Every row comes from one small tree of marks. The marks that hang from a mark follow it in brackets, in alphabetical order. Every link used is in the known rows. Which tree was each row made from?
Known rows
bolo(mopifep(nugof suses(bubu mumam))): -0.31 -2.97 -1.38 -0.37 0.58 -0.34 0.55 3.19 -0.23 0.85 1.75 -1.44 -0.78
 -1.38 -0.95 1.00 0.14 -1.17 1.34
mumam(sika suses(bubu(nugof) mopifep)): -2.78 -0.14 0.61 0.31 -0.69 0.66 -0.64 -2.69 1.42 0.16 -1.87 -0.36 -2.01
 1.24 0.99 -0.56 -1.02 -0.18 -0.61
mopifep(nugof(bubu) suses): -0.33 -1.16 0.34 0.19 -1.00 1.35 0.60 5.94 0.40 0.49 -0.60 -0.53 2.64
 -2.42 -0.66 1.75 0.97 -0.22 0.47
fetivut(mopifep(suses(mumam))): 2.79 -1.24 -1.28 0.04 0.65 -2.85 0.38 -2.01 -1.93 -0.14 2.39 1.04 3.14
 0.48 -0.46 -0.91 0.04 0.76 0.55
fetivut(mopifep(nugof(bubu) suses(mumam(sika)))): 2.34 -0.62 -0.83 0.02 1.22 1.68 -0.24 0.19 0.02 -0.56 1.42 -0.14 1.70
 -1.31 0.33 0.71 -0.98 0.65 -0.05
sika(mumam(suses)): 5.91 0.39 0.85 -1.47 -0.69 -3.08 -1.11 3.87 -1.10 0.01 -1.26 0.86 -0.31
 -0.16 0.11 -0.76 1.37 1.00 -0.43
sika(mumam(suses(bubu(nugof)))): 6.91 -0.19 0.92 -1.17 -1.23 0.70 -0.60 1.69 0.77 -0.71 -0.90 -0.18 -2.15
 0.40 -0.70 -0.72 0.65 -0.73 -0.56
bubu(nugof suses(mopifep)): -1.55 0.29 1.79 1.56 -1.80 -1.57 0.96 -4.75 1.20 -0.76 -0.56 0.67 -0.04
 0.99 1.10 0.41 -0.19 0.72 -0.93
nugof(bubu(suses(mumam(sika)))): -4.26 1.36 0.78 0.98 1.30 2.50 -0.26 0.01 -1.07 -1.01 -0.31 0.60 0.34
 0.57 1.01 -1.13 -0.69 -0.08 -1.11
bolo(mopifep(nugof)): -5.72 1.26 1.75 -0.37 -0.74 -2.75 -0.14 1.87 -0.11 0.46 -0.65 -0.25 0.29
 -1.59 0.69 2.17 0.74 0.62 -0.13
bolo(mopifep(nugof(bubu) suses(mumam))): -2.80 -2.10 0.12 -0.08 1.05 1.64 0.47 3.63 -0.27 0.48 0.96 -1.34 1.13
 -2.26 -0.32 0.48 0.22 -0.24 0.53
suses(bubu(nugof) mopifep mumam): 0.34 0.25 -1.56 -0.13 0.04 0.88 1.03 -4.12 0.13 0.57 1.11 -0.23 -0.69
 1.85 -1.70 -1.24 0.38 -1.32 1.11
fetivut(mopifep(nugof(bubu(suses(mumam(sika)))))): 1.08 2.63 0.07 1.00 1.24 2.61 -0.26 -3.27 0.35 -1.76 1.04 0.62 0.12
 -0.08 0.73 0.35 -1.71 0.56 -0.98
mumam(sika suses(bubu mopifep)): -2.51 0.34 -0.64 -0.16 -0.15 -0.32 -0.82 -1.19 -0.79 0.94 -1.24 0.13
 -0.72 1.09 0.30 -0.63 -0.54 -0.36 -0.02
bubu(nugof): -4.62 1.16 2.14 0.07 -1.44 -1.96 0.20 -0.17 0.69 -0.16 -1.34 0.57 0.99
 0.08 0.50 0.35 0.96 0.41 -0.67
sika(mumam(suses(bubu mopifep))): 8.79 -0.09 -1.32 -1.18 -0.71 -0.62 -0.38 0.01 -1.41 0.58 0.33 0.00 -1.04
 0.92 -1.59 -0.63 0.86 -0.68 0.59
fetivut(mopifep): -1.51 2.83 0.25 0.18 -0.88 -2.60 -0.02 -4.05 -2.10 -0.35 1.06 1.61 3.89
 0.72 -0.40 0.23 0.35 0.59 -0.28

Which tree is each row?
-1.09 0.02 -0.04 0.36 -1.24 0.76 0.31 -2.86 1.14 0.51 -1.18 -0.22 -0.67
 1.24 -0.71 -1.12 -0.15 -0.72 0.25 => mumam(suses(bubu(nugof) mopifep))
-1.28 0.06 -0.86 -0.26 0.54 0.76 0.15 -4.17 0.43 0.31 0.52 -0.38 -2.16
 1.78 0.06 -0.68 -0.56 -0.70 0.29 => suses(bubu(nugof) mopifep mumam(sika))
1.87 -1.56 0.14 0.81 -1.60 0.71 0.88 -4.00 0.08 -0.71 1.93 0.05 2.61
 0.49 -0.83 0.60 -0.44 -0.93 -0.14 => fetivut(mopifep(suses(bubu(nugof))))
-2.96 1.03 -1.23 -0.70 1.13 -0.07 -0.50 0.28 -1.70 0.32 0.35 0.31 -0.64
 1.17 -0.44 -0.84 0.08 -1.14 0.53 => suses(bubu mumam(sika))
-2.45 1.36 0.50 0.02 0.03 1.61 -0.87 1.82 1.12 0.62 -2.49 -0.29 -0.51
 -1.02 0.88 0.65 -0.55 0.89 -0.25 => mumam(sika suses(mopifep(nugof(bubu))))
4.15 -2.31 -2.40 -0.57 0.24 -0.48 0.77 4.71 0.26 0.95 1.07 -0.54 -0.33
 -0.97 -1.88 0.79 0.71 -1.23 1.84 => mopifep(nugof suses(bubu mumam))
-3.13 0.14 2.13 0.88 0.36 -1.32 -0.34 -1.75 1.41 -1.36 -1.12 0.76 -2.50
 0.94 2.47 -0.56 -1.03 0.87 -1.76 => bubu(nugof suses(mumam(sika)))
0.33 -0.14 0.38 1.21 -0.19 -1.44 0.99 -5.12 1.13 -0.63 0.33 0.61 -1.22
 1.59 0.57 -1.12 -0.24 0.65 -0.33 => bubu(nugof suses(mopifep mumam))
-2.74 1.63 0.09 1.23 0.81 2.49 0.63 -0.33 -1.32 -0.67 0.32 0.69 1.51
 0.68 -0.74 -1.68 0.28 -0.66 -0.29 => nugof(bubu(suses(mumam)))
0.52 0.78 -1.11 -0.83 0.87 -3.18 -0.42 0.23 0.45 1.00 -0.29 0.22 -1.90
 -0.19 0.65 0.93 0.01 1.23 0.75 => suses(mopifep(nugof) mumam(sika))
9.10 0.84 -0.31 -1.12 -0.57 1.34 -0.42 2.92 0.58 0.12 -0.79 -0.34 -0.81
 -1.33 -1.00 0.38 0.86 0.62 0.32 => sika(mumam(suses(mopifep(nugof(bubu)))))
-0.08 -1.72 -0.32 -0.29 1.06 1.50 -0.24 5.55 0.52 0.26 -0.33 -0.71 0.25
 -1.83 0.56 0.82 -0.02 0.24 0.26 => mopifep(nugof(bubu) suses(mumam(sika)))
-4.47 -2.29 0.68 -0.25 1.57 1.70 -0.43 3.74 -0.02 0.16 0.35 -1.45 -0.30
 -2.33 1.39 1.12 -0.56 0.29 -0.30 => bolo(mopifep(nugof(bubu) suses(mumam(sika))))
